In the rows, 128 means zero.
Known rows, with every step that occurs
mebil > vanag > gira: [136 131 183 132 155 148 113 133 107 158 154 108 123 121 108 132  96 152
 144 152 132]
nomu > bosib > pokuvu: [117 155 124 128  94 143  95 108 194 137 156 185 103 135 146  96 130  99
 199 122 115]
pokuvu > lofi: [158 139 134 147 160 148 143 135  96 150 109 187 138 138 164  70 120 139
 126 126 113]
tosaz > gira > vumem: [123 213 104 156 149 147 141 160 149 115  91 150 163 126 132 117 122 178
 168 139 126]
bosib > nomu > gira > vumem: [ 89 178  71 189 171 129 129 111 150 118 111 169 168 164 176  78 102 144
 128 130 145]
vanag > bosib > nomu: [117 151 128 153 152 175 105  80 179 147 137  97 142 126 125  62 137  94
  93 135 102]
tosaz > gira: [129 170 133 165 131 141 142 164 135 111 103 145 153 116 110 117 117 174
 180 145 113]
vanag > gira: [136 158 139 145 170  93 123 152 128 121 131 115 137 130 100  92 112 174
 147 181  95]
tosaz > bosib > vanag > gira > vumem > lofi: [112 165 119 139 155 171  96 147 130 196 127 132 138  84 176  80 126 123
 166 151 136]
lofi > pokuvu: [129 132 153 133  96 105 150  89 125 155 149 153 175 153 131 130 115 131
 126 131 126]
vumem > lofi > pokuvu: [138 170 112 197 118 110 146  98  91 170 126 183 186 135 159 136  73 129
 121 106 150]
bosib > vanag > gira > tosaz: [142 124 129 114 147 113 115 160 140 178 144 108 132 130 122 143 121 177
 141 166  99]
vanag > gira > tosaz: [141 165 138 125 118  90 122 136 131 103 140 126 117 151  98 122 119 164
 142 189  79]
mebil > vanag > bosib > nomu > lofi: [131 133 170 159 153 208 110  91 132 165 145 113 128 115 135 101 107  97
 110 114 136]
gira > tosaz > bosib: [119 145 137  94  36 159 111 101 133 111 143 148  90 133 149 139 153  81
 146 148 110]
nomu > vumem: [134 156 103 161 129 148  94 117 152 115 125 168  95 114 157  89 144 141
 125 108 129]
gira > vanag > bosib > pokuvu: [144 159 145 119 139 212  96  76 127 194 128 105 158 146 125 108 141 103
 147 127 125]
bosib > nomu > lofi > pokuvu: [ 88 140  93 213 160 118 150  97 138 129 129 179 168 157 175  71 106 118
 123 129 120]
mebil > vanag: [129 109 175 119 126 174 116 116 106 163 151 117 117 119 128 157 107 120
 131 115 154]
vumem > lofi: [138 166  95 193 140 126 130 125  93 151 111 166 152 117 157 135  82 127
 123 104 152]
gira > vanag > bosib > pokuvu > lofi: [155 163 147 125 150 218 101  79 116 202 121 125 161 149 137  88 139 107
 146 127 120]
bosib > pokuvu: [ 99 128 131 137 150 137 123 128 144 157 159 153 164 145 141  75 121 114
 187 152  93]
gira > vumem: [120 189  87 116 154 136 127 123 148 133 112 135 141 143 160 128 134 136
 110 119 146]

Rows
[150 192 144 156 131 196 122 128 129 148  92 120 162 123 103 121 129 161
 173 136 123]
tosaz > gira > vanag > bosib
[138 119 130 129 183 115 116 170 138 191 138 101 146 116 122 122 116 185
 144 161 110]
bosib > vanag > gira
[121 131 134  88  49 165 107 113 138 144 147 140  96 125 156 148 152  93
 148 146 112]
gira > tosaz > bosib > vanag
[130 163 128 186 155 170 127  78 163 140 126 131 160 131 140  48 122  96
  98 129 101]
vanag > bosib > nomu > lofi > pokuvu
[185 187 141 170 149 193 128 115  87 149  84 183 182 152 148  75  93 151
 168 121 142]
nomu > gira > vanag > bosib > pokuvu > lofi
[129 157 127 133 143 206  94  63 136 186 122  93 146 149 131 116 144 104
 113 120 139]
gira > vanag > bosib > nomu
[ 91 152 111 124  51 164  95  83 158 112 150 163  84 139 171 107 158  79
 140 146 106]
gira > tosaz > bosib > nomu > vumem
[147 153 123 112  93 126  89 130 192 152 145 153  80 125 133 143 130 144
 168 132 119]
nomu > bosib > vanag > gira > tosaz
[141 185  91 209 123 136 106  96 126 145 123 206 135 119 180  94 106 141
 120  93 145]
nomu > vumem > lofi > pokuvu
[ 98 154  91 189 157 147 121  98 126 138 112 159 166 167 162  95 104 141
 141 128 150]
bosib > nomu > gira > vanag
[157 178 136 156  84 159 136 131  96 101 106 223 147 148 168  79  99 131
 188 145 119]
nomu > gira > tosaz > bosib > pokuvu > lofi
[111 131 145 122 141 169  96 149 135 186 139 117 125  83 156  77 140 121
 174 162 121]
tosaz > bosib > vanag > gira
[119 165 116 169 154 184  90  75 191 141 136 116 126 119 139  43 146 101
  92 125 102]
vanag > bosib > nomu > vumem
[ 80 188 101 188 126 170 113  94 130 152 122 186 165 122 205  50 109  94
 160 133 153]
tosaz > bosib > nomu > gira > vumem > lofi > pokuvu
[130 174 149 130 124 124 114 134 125 127 146 159 126 143 131  61 124 140
 179 202  64]
vanag > gira > tosaz > bosib > pokuvu > lofi
[184 184 138 161 131 183 124 112  92 131  80 155 166 143 130 114  98 153
 149 114 160]
nomu > gira > vanag > bosib
[ 82 156 118 164 123 191 100  99 127 148 122 157 139 120 184  59 131  90
 172 139 149]
tosaz > bosib > nomu > gira > vanag
[135 220  94 169 195  98 123 147 124 136 112 139 158 135 136  95  94 179
 131 163 119]
vanag > gira > vumem > lofi
[140 198 126 191 150 198 128 125 130 140  84 138 168 128 122  98 122 157
 172 134 121]
tosaz > gira > vanag > bosib > nomu > lofi
[135 181 115 169 136 204  91  45 131 199 122 128 160 150 152 105 130 109
 108 106 147]
gira > vanag > bosib > nomu > vumem > lofi > pokuvu
[119 170 147 124 114 117 109 132 137 119 153 138 122 139 118  81 127 136
 179 203  70]
vanag > gira > tosaz > bosib > pokuvu
[133 137 175 152 144 205 106  89 133 165 145 113 137 121 128 105 100 108
 117 118 144]
mebil > vanag > bosib > nomu > gira
[ 89 143 120 112  50 157 107  86 149 116 152 149  96 143 161 120 152  75
 140 153 106]
gira > tosaz > bosib > nomu
